Known rows, with every way that one mark hangs from another
z_781[z_685[z_409 z_458[z_824[z_232]] z_892]]: [-0.11 -0.08 -0.20 -0.07  0.11  0.06 -0.31 -0.20  0.05 -0.11 -0.16  0.09
 -0.01  0.15 -0.17  0.09  0.00  0.22 -0.16]
z_685[z_409 z_458[z_824[z_232 z_537 z_981]]]: [-0.12 -0.09 -0.11  0.09 -0.09  0.07 -0.64  0.01 -0.01 -0.08  0.01  0.21
 -0.03  0.05 -0.10  0.16  0.08 -0.01 -0.07]
z_892[z_685[z_409 z_458[z_824]]]: [-0.10 -0.04 -0.08  0.03  0.01  0.18  0.00 -0.27  0.07 -0.14 -0.02  0.23
 -0.06  0.30 -0.27  0.13  0.00  0.25 -0.02]
z_781[z_685[z_892]]: [ 0.18 -0.01  0.02 -0.24  0.20  0.16  0.27  0.04 -0.06 -0.14 -0.32 -0.14
 -0.04 -0.04  0.14 -0.01  0.01  0.01 -0.13]
z_892[z_685[z_409]]: [-0.06 -0.02  0.17  0.06  0.18  0.25  0.38 -0.16 -0.01 -0.07 -0.06  0.10
 -0.02  0.14 -0.22  0.12  0.05  0.10 -0.09]
z_892[z_685[z_409 z_458]]: [-0.08  0.01  0.07 -0.04  0.03  0.25  0.15 -0.29 -0.01 -0.13 -0.01  0.21
  0.00  0.22 -0.25  0.16 -0.05  0.11 -0.09]
z_824[z_537 z_570]: [ 0.23  0.00  0.01 -0.11  0.10  0.08  0.02  0.05 -0.04 -0.09 -0.21 -0.16
  0.06  0.00  0.40 -0.03  0.28 -0.08  0.07]
z_232[z_824[z_458 z_570]]: [ 0.00  0.02  0.10 -0.15  0.07  0.15  0.27  0.05  0.15  0.05 -0.16 -0.05
  0.06  0.25  0.03 -0.01  0.15  0.09 -0.02]
z_981[z_824[z_570]]: [ 0.06  0.01  0.08  0.04  0.08  0.05  0.05  0.12  0.00 -0.12 -0.18 -0.11
 -0.01  0.11  0.46  0.08  0.19  0.04  0.09]
z_685[z_409 z_458[z_824[z_537 z_981]] z_892]: [ 0.08 -0.01 -0.07 -0.03 -0.03  0.03 -0.33 -0.01 -0.01 -0.12 -0.09 -0.02
 -0.14  0.00  0.06  0.12  0.07 -0.05 -0.12]
z_824[z_232 z_458 z_537 z_570]: [-0.04 -0.09  0.01 -0.27  0.17  0.05 -0.06  0.05  0.03 -0.03 -0.17 -0.07
  0.14 -0.02  0.16  0.01  0.10 -0.18 -0.02]
z_685[z_892]: [ 0.15 -0.02  0.14 -0.14  0.22  0.17  0.32  0.06 -0.04 -0.10 -0.27 -0.05
 -0.10  0.06  0.06  0.07  0.11 -0.05 -0.12]
z_981[z_824[z_232 z_458 z_537 z_570]]: [-0.18 -0.07  0.00 -0.22  0.14 -0.04 -0.13  0.11  0.06 -0.10 -0.15 -0.11
  0.09 -0.06  0.32  0.08  0.01 -0.18  0.05]
z_685[z_409 z_458 z_892]: [ 0.08  0.03  0.08 -0.03  0.10  0.13  0.08 -0.18 -0.01 -0.08 -0.11  0.08
 -0.05  0.22 -0.01  0.17  0.07  0.04 -0.16]
z_781[z_685[z_409 z_892]]: [ 0.11  0.02  0.05 -0.04  0.25  0.13  0.27 -0.08 -0.02 -0.07 -0.20 -0.10
 -0.01  0.09  0.09  0.06  0.06  0.10 -0.17]
z_232[z_824[z_537 z_570 z_981]]: [ 0.10  0.05  0.10 -0.07 -0.06  0.11 -0.10  0.23 -0.04 -0.01 -0.18 -0.22
 -0.01 -0.06  0.14 -0.02  0.29 -0.09 -0.01]
z_981[z_824[z_458]]: [-0.10 -0.02  0.10 -0.12  0.11  0.12  0.23  0.16  0.08 -0.13 -0.14  0.08
 -0.03  0.16  0.23  0.13 -0.13 -0.03  0.01]
z_781[z_685[z_409 z_458[z_824] z_892]]: [ 0.08  0.00 -0.20 -0.06  0.06  0.07 -0.09 -0.21  0.06 -0.14 -0.16  0.03
 -0.05  0.20  0.04  0.04  0.00  0.24 -0.11]
z_685[z_409 z_458[z_824] z_892]: [ 0.06 -0.01 -0.08  0.03  0.09  0.09 -0.07 -0.18  0.08 -0.11 -0.12  0.11
 -0.11  0.29 -0.04  0.12  0.12  0.19 -0.10]

Rows
[-0.01 -0.10  0.11 -0.21  0.08  0.07 -0.18  0.21 -0.02  0.00 -0.14 -0.11
  0.08 -0.16  0.16  0.04  0.02 -0.30 -0.09]
z_824[z_232 z_458 z_537 z_570 z_981]
[ 0.04  0.03  0.09 -0.22 -0.04  0.10  0.00  0.22  0.06  0.02 -0.15 -0.18
  0.04 -0.05  0.11 -0.03  0.10 -0.16 -0.04]
z_232[z_824[z_458 z_537 z_570 z_981]]
[ 0.07 -0.01 -0.12  0.10 -0.12  0.08 -0.44  0.02 -0.01 -0.12  0.01  0.14
 -0.07  0.10  0.10  0.12  0.08  0.02  0.00]
z_685[z_409 z_458[z_824[z_537 z_981]]]
[-0.27 -0.09  0.01 -0.26  0.14  0.04 -0.10  0.16  0.03 -0.16 -0.15  0.07
  0.03 -0.05  0.13  0.13 -0.12 -0.17  0.01]
z_981[z_824[z_232 z_458 z_537]]
[ 0.16 -0.01  0.10 -0.21  0.03  0.08  0.02  0.22  0.00 -0.03 -0.14 -0.18
  0.04 -0.11  0.35  0.00  0.02 -0.28 -0.03]
z_824[z_458 z_537 z_570 z_981]
[-0.06  0.00  0.19 -0.12 -0.02  0.24  0.19  0.27  0.07  0.03 -0.12  0.08
 -0.05  0.10 -0.19  0.08 -0.04 -0.04 -0.13]
z_232[z_824[z_458 z_981]]
[-0.26 -0.10 -0.17 -0.09  0.05  0.11 -0.31 -0.28  0.02 -0.16 -0.04  0.18
  0.00  0.08 -0.39  0.12  0.01  0.11 -0.02]
z_892[z_685[z_409 z_458[z_824[z_232 z_537]]]]
[ 0.09  0.03 -0.05 -0.13  0.08  0.12  0.03 -0.21 -0.02 -0.12 -0.15  0.01
  0.02  0.14  0.06  0.09 -0.04  0.09 -0.17]
z_781[z_685[z_409 z_458 z_892]]
[ 0.01  0.03  0.00 -0.26  0.06  0.09  0.13  0.04  0.13 -0.01 -0.19 -0.14
  0.09  0.10  0.12 -0.06  0.17 -0.04  0.03]
z_232[z_824[z_458 z_537 z_570]]
[-0.06 -0.11 -0.26 -0.16 -0.04  0.13 -0.40 -0.06  0.02 -0.16 -0.18  0.21
  0.02  0.14 -0.06  0.02 -0.04  0.21 -0.01]
z_781[z_685[z_458[z_824[z_232]]]]
[-0.01 -0.02 -0.08  0.05  0.00  0.11 -0.06 -0.32  0.10 -0.09 -0.03  0.05
  0.00  0.29 -0.08  0.07  0.12  0.25  0.01]
z_892[z_685[z_409 z_458[z_824[z_570]]]]
[-0.01 -0.01  0.09 -0.09  0.10  0.04  0.18  0.11  0.10 -0.09 -0.15 -0.09
  0.03  0.16  0.42  0.08  0.01 -0.04  0.05]
z_981[z_824[z_458 z_570]]
[ 0.06 -0.08  0.12 -0.09  0.06  0.08 -0.30  0.23 -0.12 -0.03 -0.16 -0.15
  0.03 -0.20  0.20  0.05  0.21 -0.23 -0.06]
z_824[z_232 z_537 z_570 z_981]
[-0.04 -0.13 -0.03 -0.03  0.04  0.11 -0.40  0.27 -0.06 -0.10 -0.16  0.03
 -0.08 -0.13 -0.01  0.06  0.12 -0.08 -0.02]
z_458[z_824[z_232 z_537 z_981]]
[-0.03 -0.06 -0.10 -0.17 -0.04  0.21  0.02 -0.16  0.03 -0.21 -0.14  0.18
 -0.10  0.16 -0.23  0.06 -0.06  0.16  0.03]
z_892[z_685[z_458[z_824]]]
[-0.20 -0.13 -0.19 -0.29  0.00  0.13 -0.30 -0.15 -0.01 -0.24 -0.17  0.15
 -0.04 -0.02 -0.33  0.06 -0.05  0.02  0.03]
z_892[z_685[z_458[z_824[z_232 z_537]]]]
